What can hang from each mark:
J115: J820
J960: J260 J434
J260: J13 J960
J911: J13
J253: J434 J911
J920: J266
J820: J115 J911
J13: J260 J911
J434: J253 J266 J960
J266: J434 J920

Known rows, with every way that one mark hangs from another:
J820{J115 J911{J13{J260{J960}}}}: -7.1	-8.1	3.6	-31.7	11.3	15.5	7.7	8.0	-1.2	-5.9	-10.8	6.4	7.3	-2.7	-8.3	-5.6	-18.4	-24.0	-10.2	-3.3	16.8	-5.1	39.8	-7.8	17.5
J115{J820{J911{J13{J260{J960{J434}}}}}}: 2.2	-22.2	-0.2	-0.1	-4.1	22.3	6.6	7.8	13.6	-8.5	-17.5	3.5	20.8	3.0	10.9	-8.1	-10.5	-5.6	-4.5	1.8	23.9	-2.4	36.0	-6.3	19.9
J920{J266}: -3.4	-4.0	6.1	-11.8	11.5	-1.7	-2.5	-5.3	3.2	0.6	14.1	1.4	-5.2	-6.5	-21.5	12.3	-16.0	2.2	-2.1	1.9	0.2	0.0	13.7	-2.1	5.4
J911{J13{J260{J960{J434{J266{J920}}}}}}: 7.1	-25.0	-3.8	-30.0	6.3	7.6	-1.5	7.8	26.8	-20.3	-13.4	-3.9	23.6	2.0	-7.1	17.1	-26.9	-9.1	-7.4	9.0	18.5	-1.3	4.3	-16.5	4.1
J911{J13{J260{J960{J434}}}}: 11.3	-17.6	-0.4	-19.8	-5.6	13.5	13.2	5.0	12.3	-22.1	-14.2	-2.6	22.6	-0.6	4.8	7.4	-10.2	-14.7	1.4	1.2	27.0	-13.0	18.4	-17.3	-9.6
J266{J434{J253 J960} J920}: -10.3	-10.4	1.1	-16.0	20.1	4.3	-1.3	18.6	10.8	6.2	4.7	1.7	10.3	4.2	-4.5	1.6	-21.0	12.7	-22.7	14.2	-8.2	1.5	-7.8	1.4	30.6
J253{J434{J266 J960} J911}: 4.9	4.3	2.5	-11.7	13.5	7.3	1.1	23.7	17.6	-7.5	5.5	5.7	9.7	-9.6	-12.3	1.4	-24.5	10.6	-14.9	3.1	4.6	6.8	-5.7	1.4	71.0
J13{J260}: 0.7	-12.0	-5.3	-4.2	0.8	4.9	10.7	-0.6	-5.6	-25.5	4.7	-2.7	4.6	4.8	5.6	4.4	4.1	0.3	1.6	-1.6	-1.5	-3.5	10.7	3.9	9.2
J434{J266}: 5.1	-3.2	3.0	-11.8	9.1	-3.5	-7.1	0.4	6.7	-0.2	5.4	0.5	-3.2	0.8	-10.8	8.3	-19.5	-1.6	0.6	1.0	7.8	5.6	1.7	-7.4	22.6
J13{J911}: -7.7	-4.1	-7.6	-9.2	1.6	3.0	4.6	4.4	6.9	-9.4	9.0	-2.9	4.2	3.1	7.2	-5.9	7.0	2.8	-9.9	0.0	0.4	5.1	13.9	11.2	8.8
J434{J253{J911} J266{J920} J960{J260}}: 3.3	-11.3	-14.5	-23.2	35.0	12.5	-0.1	27.6	8.8	-14.3	5.9	3.3	2.2	4.4	-28.9	6.6	-30.4	-5.7	-16.0	7.4	-2.5	11.2	-1.3	11.3	71.7
J820{J115 J911{J13{J260}}}: -10.0	-7.0	-8.5	-30.7	14.8	8.6	3.7	2.0	-7.9	-19.9	-8.9	-1.1	-1.6	5.9	2.9	-1.4	-14.5	-19.0	-11.7	-2.4	4.8	0.8	28.7	1.5	23.0
J115{J820{J911{J13{J260{J960{J434{J266}}}}}}}: 6.6	-26.1	3.3	-12.2	4.4	18.8	-0.5	8.5	20.3	-7.9	-10.7	3.9	17.5	3.7	0.6	-0.2	-28.4	-6.4	-2.8	3.0	29.4	3.2	38.0	-14.2	42.6
J115{J820{J911}}: -9.0	-4.9	-0.4	20.3	1.9	8.9	-7.3	2.7	1.1	14.5	-2.6	5.7	-2.6	2.5	3.7	-15.3	3.0	7.5	-5.7	1.0	-1.7	10.2	17.2	10.2	29.2
J960{J260{J13}}: 0.2	-7.5	-13.5	-12.1	4.6	6.6	3.1	9.5	5.2	-13.8	-0.6	-2.1	-1.9	4.6	9.3	10.6	5.0	-13.2	3.5	-1.9	12.0	-0.2	17.5	9.2	-10.6
J253{J434 J911{J13{J260}}}: 5.4	-8.0	-10.2	-4.9	9.3	14.0	14.0	17.9	9.1	-40.3	-3.8	-6.8	15.4	5.4	17.4	0.9	7.7	0.4	-15.1	1.3	-1.9	0.7	10.2	21.8	31.4
J115{J820}: -5.1	-8.0	5.5	13.7	-10.2	0.8	-3.2	-4.9	4.7	4.6	2.1	-0.2	-0.9	3.5	5.7	-7.1	13.4	12.2	0.7	0.6	-8.7	0.8	6.5	2.5	23.6
J434{J253 J266}: 10.8	-6.0	9.7	-14.8	26.7	2.9	-6.8	4.9	4.4	8.1	9.0	1.4	-6.5	14.3	-5.1	7.2	-28.3	-7.0	-0.2	4.1	7.1	10.5	8.8	-6.9	36.4
J820{J115}: -11.5	5.2	1.5	-21.0	-3.1	-3.8	-0.1	-6.4	-3.2	5.0	-2.1	-0.5	-6.8	-1.5	-6.2	-3.0	-3.2	-6.5	0.1	-1.7	-13.2	-2.6	-1.0	-4.0	12.7
J13{J260{J960{J434{J266}}} J911}: 2.5	-22.0	-4.8	-32.3	-1.1	13.8	13.8	9.6	22.6	-25.6	5.5	-1.6	20.4	0.0	-2.8	2.9	-17.0	-4.5	-2.1	1.6	20.1	1.9	27.0	-5.8	26.4
J260{J13{J911} J960{J434{J253 J266}}}: 4.2	-15.4	8.3	-35.0	27.9	19.5	2.4	20.4	33.2	15.5	3.9	2.1	12.6	9.9	3.4	5.0	-31.9	-16.7	-5.6	6.0	35.5	10.6	35.3	-10.5	11.9
J434{J960}: -0.6	-0.6	3.2	-10.9	1.1	0.7	3.5	6.2	-0.2	2.8	1.8	5.9	4.5	-6.6	-10.1	3.5	-15.0	3.7	-3.7	-0.9	9.6	-8.0	2.5	-18.3	19.8
J434{J253 J266{J920} J960{J260}}: 4.8	-15.9	-8.3	-28.4	25.8	4.5	-6.7	16.6	7.9	-7.0	8.4	1.6	0.6	10.6	-18.4	15.9	-38.8	-5.4	-9.2	7.6	5.2	7.8	-2.3	-4.9	56.1

Rows:
-8.1	-13.4	-17.0	-32.5	6.4	11.2	12.3	22.0	11.0	-19.5	10.3	-0.3	7.0	0.7	6.2	7.4	-5.7	-7.7	-10.0	-3.2	23.2	-3.3	31.4	1.3	14.8
J434{J960{J260{J13{J911}}}}
3.2	-11.3	-7.4	-23.1	10.8	8.8	9.7	21.5	-0.5	-14.9	10.1	-0.5	4.9	6.1	-2.8	2.8	-21.7	-2.0	-7.8	5.0	6.4	-5.3	9.3	3.7	48.1
J266{J434{J253 J960{J260}}}
4.4	5.1	-1.6	-1.3	13.4	5.9	-2.1	17.2	17.1	-9.6	3.5	0.0	4.9	-2.5	-3.2	-1.5	-9.5	7.1	-10.2	4.0	-6.2	14.2	-8.0	18.5	51.9
J253{J434{J266} J911}
-6.0	-8.6	-9.8	-11.5	34.4	9.7	-0.8	27.0	15.9	-8.7	-7.3	-5.4	10.0	10.3	0.4	-6.4	-0.3	-1.1	-32.8	15.2	-10.2	9.0	-0.3	28.3	20.2
J266{J434{J253{J911{J13}}} J920}
15.3	-2.7	7.4	-15.7	25.1	19.3	4.3	19.6	19.0	13.5	-6.6	6.2	11.7	0.1	-20.9	-5.5	-32.3	-14.8	-1.7	5.7	16.3	7.9	11.7	-2.9	39.1
J260{J960{J434{J253{J911} J266}}}
-0.8	-8.9	-9.4	-23.2	4.8	8.0	6.6	16.5	5.4	-9.0	2.3	3.0	2.6	-2.2	-0.8	14.1	-11.7	-9.3	-0.3	-3.2	21.9	-8.3	18.7	-10.0	7.4
J434{J960{J260{J13}}}
6.6	3.6	-0.5	-10.3	9.9	10.3	5.8	26.0	14.8	-13.2	-5.7	0.9	15.5	-6.6	1.3	-0.3	-13.2	3.9	-21.6	2.6	10.0	-3.2	2.0	0.6	40.6
J253{J434{J960} J911{J13}}
-2.6	-15.1	-25.4	-25.3	7.9	3.1	-8.8	9.9	27.5	-16.7	-10.7	-7.8	6.4	6.0	7.4	22.1	-17.9	-10.9	-0.6	9.0	5.8	10.0	-8.6	6.5	-5.9
J960{J260{J13} J434{J266{J920}}}
5.0	-20.3	-10.1	-25.7	16.2	15.1	6.4	18.5	28.5	-24.8	-16.1	-1.8	25.4	-4.1	-17.5	8.0	-19.6	-11.3	-15.8	8.9	12.8	1.8	8.4	-0.3	18.4
J253{J911{J13{J260{J960{J434{J266{J920}}}}}}}
21.8	-6.6	8.4	-23.6	30.2	19.1	2.2	22.8	23.4	8.2	-11.3	2.5	14.0	5.8	-16.0	-0.2	-34.5	-22.8	-7.8	6.3	28.9	4.6	20.8	-11.0	31.7
J260{J960{J434{J253{J911{J13}} J266}}}
6.9	-12.4	7.2	-16.7	20.4	9.9	-8.7	10.2	25.6	18.8	-7.7	2.7	13.1	5.6	-13.1	6.9	-37.7	-6.9	-4.9	13.0	7.9	9.7	-8.1	-10.4	16.0
J260{J960{J434{J253 J266{J920}}}}
14.8	-8.0	-11.1	-23.1	26.7	18.9	11.3	28.7	-0.2	-20.6	0.5	0.6	5.1	7.6	-14.0	0.7	-17.2	-19.3	-13.9	-0.1	19.0	-3.1	21.4	2.5	50.0
J434{J253{J911{J13}} J960{J260}}
-5.2	-13.0	-28.4	-25.0	-0.3	12.0	9.9	13.4	19.8	-28.7	-1.8	-9.1	9.7	7.2	22.7	6.2	1.6	-13.1	-1.1	1.0	14.2	3.9	17.0	16.0	-10.4
J960{J260{J13{J911}} J434}
-16.5	-7.1	-5.0	-14.5	2.5	-3.0	-1.2	14.9	13.0	-2.5	-0.1	1.1	12.8	-9.7	-7.6	3.0	-9.6	18.4	-21.3	11.5	-9.1	-3.4	-15.5	-0.2	17.6
J266{J434{J960} J920}
8.8	-16.1	-21.1	-20.9	17.3	5.5	-7.8	8.5	16.3	-15.3	-4.4	-8.3	4.3	18.3	-1.8	14.0	-31.8	-11.8	0.0	11.5	-5.1	14.3	-18.0	10.1	26.4
J960{J260 J434{J253 J266{J920}}}
-14.0	-16.1	-18.9	-34.6	13.9	7.6	-4.7	27.4	36.3	-22.7	11.3	-3.5	14.4	3.0	11.3	18.3	-22.2	7.6	-22.8	8.0	7.6	13.0	2.2	12.1	44.2
J253{J434{J266{J920} J960{J260{J13{J911}}}}}
-6.1	-15.6	-12.6	-32.3	17.6	1.5	-7.1	17.2	19.3	-7.2	2.7	2.3	3.2	-2.0	-10.3	23.1	-26.1	-4.6	-9.4	5.2	14.9	3.5	2.3	-9.7	20.5
J434{J266{J920} J960{J260{J13}}}
8.9	-10.6	-6.9	-17.3	19.1	10.9	6.0	19.1	16.1	-42.0	1.5	-6.3	12.5	6.5	6.6	8.1	-10.1	-0.8	-15.7	2.3	5.1	6.7	13.9	15.3	53.0
J253{J434{J266} J911{J13{J260}}}
0.6	-21.7	-4.5	-21.6	2.1	8.0	2.1	5.2	22.5	-14.8	-7.7	-0.3	21.2	-3.4	-10.2	11.9	-22.7	-0.1	-1.6	8.3	5.8	1.6	-3.8	-8.5	10.7
J13{J260{J960{J434{J266{J920}}}}}
-4.0	-16.2	-13.8	-44.0	16.6	8.8	4.1	21.6	17.8	-20.8	14.9	0.6	3.4	1.5	-3.9	14.9	-22.5	-9.6	-8.7	-2.2	28.8	2.8	33.1	-6.0	37.9
J434{J266 J960{J260{J13{J911}}}}
0.8	-11.5	-0.9	-47.8	13.2	13.9	1.5	7.0	12.8	-8.9	-17.0	3.2	10.9	-1.1	-13.3	3.5	-42.8	-27.3	-3.9	0.9	26.6	-0.7	31.4	-19.0	31.8
J820{J115 J911{J13{J260{J960{J434{J266}}}}}}
19.9	-11.1	-8.2	-36.3	37.6	13.7	4.0	29.9	5.0	-20.0	4.5	1.2	1.7	9.7	-23.6	8.8	-37.5	-21.3	-11.7	1.1	25.9	2.4	24.5	-5.5	71.0
J434{J253{J911{J13}} J266 J960{J260}}
12.0	-12.4	-0.6	-8.2	17.4	28.1	22.1	18.0	7.1	-13.1	-6.5	3.2	19.5	3.0	-2.5	-7.5	-10.1	-11.7	-1.7	3.3	8.7	-1.2	21.4	8.2	26.3
J13{J260{J960{J434{J253{J911}}}}}
11.5	-14.8	-26.5	-27.4	31.6	13.3	-3.9	22.3	21.5	-26.1	-12.5	-9.6	8.9	17.4	-8.5	8.8	-25.6	-20.2	-12.9	12.2	3.7	14.9	-8.0	17.5	35.8
J960{J260 J434{J253{J911{J13}} J266{J920}}}
-2.3	-11.9	2.3	-33.4	8.8	12.5	2.7	16.6	36.8	8.0	-1.1	1.4	15.9	-3.5	0.3	6.4	-21.3	-9.9	-4.7	3.0	35.0	5.8	31.0	-12.2	-2.9
J260{J13{J911} J960{J434{J266}}}
11.4	-6.9	14.7	-24.3	27.2	4.0	-3.7	12.0	3.7	11.1	11.8	6.9	-2.6	7.9	-15.6	9.7	-44.6	-3.8	-4.3	2.8	17.7	2.5	12.6	-23.8	54.3
J434{J253 J266 J960}
-0.8	-1.6	1.1	-15.3	25.8	13.4	11.6	29.1	4.0	-0.3	6.9	5.1	7.8	-2.0	-12.5	-10.3	-15.6	4.5	-20.1	7.0	1.1	-0.8	12.4	9.2	54.9
J266{J434{J253{J911} J960}}
5.2	-22.4	-3.6	-33.7	44.5	14.0	4.2	25.0	11.0	-24.3	3.6	0.7	10.7	10.6	-17.3	11.7	-31.9	-7.1	-26.1	8.0	9.3	6.1	20.2	-3.0	63.1
J434{J253{J911{J13{J260}}} J266{J920} J960}
17.8	-3.5	4.5	-12.1	21.4	23.8	9.1	22.6	16.3	7.1	-18.2	1.9	18.0	4.3	-7.5	-7.4	-16.8	-20.9	-9.3	5.3	23.0	-1.1	16.4	-3.5	9.9
J260{J960{J434{J253{J911{J13}}}}}
17.4	-7.7	13.9	-20.0	16.3	11.6	-1.8	9.3	18.0	18.6	-3.6	4.0	10.0	6.2	-11.3	4.1	-39.2	-12.8	5.1	6.3	22.2	4.7	8.6	-20.1	25.3
J260{J960{J434{J253 J266}}}
23.3	-24.0	9.9	-35.0	21.2	17.1	6.4	10.6	16.4	-13.4	-4.7	-1.6	16.6	14.4	-2.0	14.4	-40.7	-21.3	0.3	4.6	33.9	-2.2	28.7	-23.2	24.6
J911{J13{J260{J960{J434{J253 J266}}}}}
